Every row comes from one small tree of marks. Brackets hold a mark, then the marks that hang from it, in the order of their numbers. Every link used is in the known rows. Which tree was each row made from?
In the rows, 128 means zero.
Known rows:
[J_568 J_137]: [167 100 112 143 120 139 108 139 127 102 157 110 150 136 135  71 113 116
  91 133 113 138 135  87 100 108  54 124 131 129]
[J_652 J_557 [J_568 [J_338 [J_871 J_137]]]]: [198 131 114 121 156 150  91 127  79 109  99  96 129  99 138  58 131  53
 110 110 157 175 203 100 121 144  97 112 102  96]
[J_557 [J_652 [J_871 [J_137 J_293]]]]: [159 130 149 124 137 130 103 138 135  93 148 131 154 122 150 115 115  96
 126 145 125 137 157  99 106 150  93  89 129 111]
[J_293 [J_137 J_648 [J_871 [J_338 J_568]]]]: [118  97 131 147 126 122 121 145 126 119 142  73 103 128 128 106 117 165
 124 105 107 113 149 150 128 115  93 162 150 137]
[J_652 J_557 [J_871 [J_137 J_293 J_568 J_648]]]: [185 119 142 149 129 181 128 161 100 143 102  78 140 107 124 112 134  78
 135 120 130 140 158 101 144 128 124 127 151 165]
[J_871 [J_137 J_568] [J_338 J_35]]: [117  72 162 115 150 121 146 179 132 153 149 112 165 110 110  67  97 115
 110  90  75 110 149 134 144  78 133  92 138 112]
[J_137 J_293 J_648 [J_871 [J_338 J_334] [J_652 J_557]]]: [162 108 157 135  95 121 164 181 102 174 131 103 109 124  68 160 144  82
 131 109  94 120 155 147 157 114 164 178 163 152]
[J_293 [J_137 J_417 J_648 J_871]]: [128  88 135 175 119 136 132 139 105 128 123  63 115 127 128 127 125 178
 130 107 120 108 115 159 119 112  62 172 166 165]
[J_557 [J_652 [J_871 [J_338 J_568]]]]: [134 124 155  89 141  94 105 129 130  84 133 138 135 131 158  92 125  93
 113 135 122 126 170 109 108 182 100  93 119  80]
[J_137 [J_871 J_338 J_652]]: [182  80 170 113 122 102 142 167 100 145 157 131 132 144 110 113  94 114
 101 152  95 104 157 142 130 111 128 126 146 128]
[J_648 [J_137 J_293 [J_568 J_338] J_871]]: [163  72 142 167  72 133 112 106  99 222 139 120 107 111  67 160 101  88
 120 117 134 103 162 137 132 116  93 135 165 173]
[J_293 [J_137 J_417 [J_568 [J_338 J_871]]]]: [113  90 138 173 129 138 128 136 104 141 132  95 134 113 110  82 123 159
 106 110 118 118 146 148 110 121  54 130 169 109]
[J_417 [J_137 J_293 J_568 J_648 [J_871 J_338 J_652]]]: [153  82 162 168  84 145 162 162  76 209 149 121 140 133  60 157 144 128
 141 146  84  88 130 154 134  88 139 123 152 165]
[J_338 J_35 J_334 [J_568 [J_137 J_293 J_648]] J_871]: [  6 134 141 108 108  77 138 125 124  96 115  53 117  92 144  60 188 102
 123  36  79 143  88 111 130 125 133 142 163   7]
[J_417 [J_137 J_648 [J_871 J_338]]]: [150  86 133 141 106 124 136 139  87 140 150 110 114 150 128 106 139 132
 134 124 102  98 136 153 124 100 108 126 136 165]
[J_334 [J_338 J_35 J_568]]: [ 93  74 160 100 142  62 113 142 137 131 109  99 148 125 187  90 163  91
  88  70 126  79 152  95 108 137  97 105 132 106]
[J_557 J_652]: [146 115 150 120 127  94 103 122 141  85 157 141 146 124 156 108 123  93
 101 144 116 131 165 104  95 148  54  99 120 120]
[J_417 [J_137 J_648]]: [142 102 129 146 109 130 108 131  92 117 150 103 126 141 154  90 153 114
 117 133 102 118 129 121 104  89  61 107 128 154]
[J_137 J_293 J_568 [J_871 J_338]]: [152  69 182 166  85 131 162 147 109 217 133 119 141 122  57 162 117 105
 123 110  99  81 141 147 155 138 149 142 179 182]
[J_557 [J_652 J_568 [J_871 [J_137 J_293 J_417]]]]: [174 136 150 126 148 137  97 123 103 111 102 113 164 110 129 127 121  91
 141 132 148 147 139 101 103 172  99  92  98  93]
[J_293 [J_137 J_568]]: [143 104 142 166 125 138 110 126 135 126 154  94 143 112 124  78 101 141
  98 128  94 124 154 113 109 105  52 126 145 142]
[J_871 [J_137 J_648] [J_338 J_35 J_334 J_568]]: [ 59 106 148  82 160  77 132 181 142 111 129  81 117 103 131  58 138 100
 114  48  85 129 122 134 143  88 149 118 131  55]
[J_648 [J_137 J_293 J_417 [J_871 J_338]]]: [158  54 153 148  88 110 114 124  97 206 117 122 117 130  84 158  98 104
 117  86 114  90 126 158 133 113 124 148 162 150]
[J_557 [J_652 J_568 [J_871 [J_137 J_417 J_648] J_338]]]: [168 130 138 107 157 122 110 140  90 103 103 104 144 119 124 116 124 103
 150 123 143 142 147 124 115 167 106 100  83  85]
[J_293 J_137]: [146 109 130 152 136 136  91 129 142  92 159  97 136 126 157  66 100 137
  92 124  96 136 161 109 100 101  47 130 141 134]
[J_137 J_648]: [141  96 145 136 109 113 113 144  98 114 137  73 113 136 150 117 148  98
 111 122 111 121 134 120 123 111  50 136 142 160]
[J_557 [J_652 [J_871 [J_137 J_293 J_648]]]]: [150 132 144 129 131 132 109 144 126  96 145 114 142 123 144 132 128 101
 139 143 127 136 153 107 114 146  88 100 130 120]
[J_652 J_568]: [187 116 147 123 133 121  84 108  87 117 109  87 142 119 141  89 123  67
 102 127 128 144 146  91 110 142  67 112  95 124]

Which tree is each row?
[181 129 134 124 125 124 118 146  58  99 123  81 136 113 129  81 139  89
 116 139 103 161 152 105 117 115 101 127 109  59] -> [J_338 [J_871 [J_652 J_557 [J_568 [J_137 J_648]]]]]
[170  78 111 151 123 156 146 166  90 151 140 130 137 141  88 106 120 148
 103 155 157 126 144 130 102 119  68 134 156 121] -> [J_568 [J_137 J_417 [J_871 J_652]] J_338]
[166 157 141  86 143  97 102 107 108  83 118 125 132 120 133  85 122  69
 131 121 130 152 171 103 111 192 105 104  79  72] -> [J_557 [J_652 J_568 [J_871 [J_338 J_334]]]]
[163 138 124  73 153 122 138 161 113 117 118 119 157 104  96  36 117  63
 100  99  82 173 181  96 125 103 144 127  80  45] -> [J_871 [J_338 J_35 J_334] [J_652 J_557 [J_568 J_137]]]
[119  71 163 122 156  49 108 167 106 127 112 102 140 124 167  91 151 112
  96  70 138  77 123 118 106 136 128 101 139  56] -> [J_334 [J_338 J_568 [J_871 [J_137 J_417]]]]
[151  94 149 160 125 144 108 178 119 140 149  84 138 118 120 134 129 103
 119 115 107 128 125 115 129  81  94 121 154 153] -> [J_871 [J_137 J_293 J_648]]
[ 66 129 170 103 127  74 161 166  98 111 150  70 131  88 122  60 141 104
 129  85  57 138 107 137 143  68 137 109 150  21] -> [J_338 J_35 J_334 [J_871 [J_137 J_568 J_648] J_652]]
[121 116 156  93 147 120 142 158 118 121 128  98 137 118 129  46 107  95
 125  90  94 126 141 124 146 120 147 102 140  87] -> [J_652 [J_871 [J_137 J_568] [J_338 J_35 J_334]]]
[169 136  89 136 117 142 116 117  80 126 116  75 102 118  88  95 142  95
 134 109 168 162 149 110 120 148  73 155 101 120] -> [J_652 [J_568 [J_137 J_648 J_871] [J_338 J_334]]]
[206 124 132 115 156 161 104 151 115  90 114 100 142 120 174  57 107  77
 109 129 135 153 174  90 124 129 111 110 133 138] -> [J_652 J_557 [J_871 J_137]]
[ 88  97 140 167  85 154 146 131  78 178 139  97 133 119 107 117 184 112
 140 109  95 109 140 140 127  98  91 107 166 139] -> [J_417 [J_137 J_293 [J_568 [J_338 J_35 J_871]] J_648]]
[185  98 170 141 142 140 107 197 120 145 169 129 172 118 110 118  95  97
  91 163  87 134 139 100 109  59 113  90 143 103] -> [J_871 [J_137 J_293] J_652]
[ 87 117 130  98 127 108 123 128 129 107 143 111 113 118 151  51 145  72
  93  90 121 142 174 115 121 123  66 115 154 107] -> [J_568 [J_338 J_35 J_334]]
[ 79 117 135 136 115  96 119 144 129 129 100  82 121 108 102 101 173  99
 100  68 123 133  76 104 110 136 104 153 151  71] -> [J_338 J_334 [J_568 [J_137 J_293 J_417 J_648]]]
[106 117 163 136 128  81 123 153 108 111 135  98 128 107 124  74 136  89
 110  65  92 131  90 135 127 112 139 124 169  49] -> [J_338 J_334 [J_871 [J_137 J_293 J_417]]]
[190 111 153 122 157 157 103 155  70 151  79  88 155 125 107 101 112  90
 135 102 136 135 129 118 132 150 149 108 110  94] -> [J_652 J_568 [J_871 [J_137 J_293 J_417] J_338]]
[142  87 158 172  77 137 140 142  97 168 129  71 111 131 109 185 152 108
 139 115 118 101 121 139 145 125 102 166 180 202] -> [J_137 J_293 J_648 J_871]
[119  61 188 148 103 111 165 191  74 208  93  92 126 132  67 199 158 132
 128 111 110  81  95 172 143 124 155 158 181 126] -> [J_137 J_293 J_417 J_648 [J_871 [J_338 J_568] J_652]]
[155 113 140  84 143 146 131 141 111 101 101 102 140 130 175  48 126  71
 112  99 104 137 195 108 142 147 128 123 140 131] -> [J_652 J_557 [J_871 [J_338 J_35]]]
[115  67 178 190  81 139 157 157  79 214  90  72 142 114  68 189 174 111
 129  99 112  87  87 146 140 126  83 148 183 180] -> [J_137 J_293 J_417 J_568 J_648]
[192 101 151 114 140  75 111 153  78 124 123 110 143 128 153  96 144  72
 100 112 126 106 181  99 111 135 116 113 106  83] -> [J_334 [J_338 [J_871 [J_652 J_557 J_568]]]]
[106  73 159 123 139  72 139 159 113 137 137  93 155 117 163  84 143 110
 116  68 106  79 147 121 127 107 120  98 141  93] -> [J_334 [J_338 J_35 [J_871 [J_137 J_568]]]]
[135  71 167 184 118 146 141 183 100 191 115  80 155 106  77 159 139 122
 126 103 114 103  89 138 135  91 102 124 166 157] -> [J_871 [J_137 J_293 J_417 J_568 J_648]]
[161  69 156 166 103 143 189 172  55 210  93  92 118 115  60 170 154 127
 132 143 155  99 143 170 141 129  92 155 173 173] -> [J_137 J_417 [J_568 J_338] J_648 [J_871 [J_652 J_557]]]
[223 113 152  92 153 124 112 168  87 134 118 131 154 122 104  77 105  57
  88 145  97 151 199 104 121 116 128 113  87  88] -> [J_871 J_338 [J_652 J_557 J_568]]
[179  91 137 122 110  95 103 111  71 177 111 117 103 116  85 123  97  90
 112 117 147 126 135 144 112 113  94 135 121  98] -> [J_648 [J_137 J_417 [J_871 [J_652 [J_568 [J_338 J_334]]]]]]
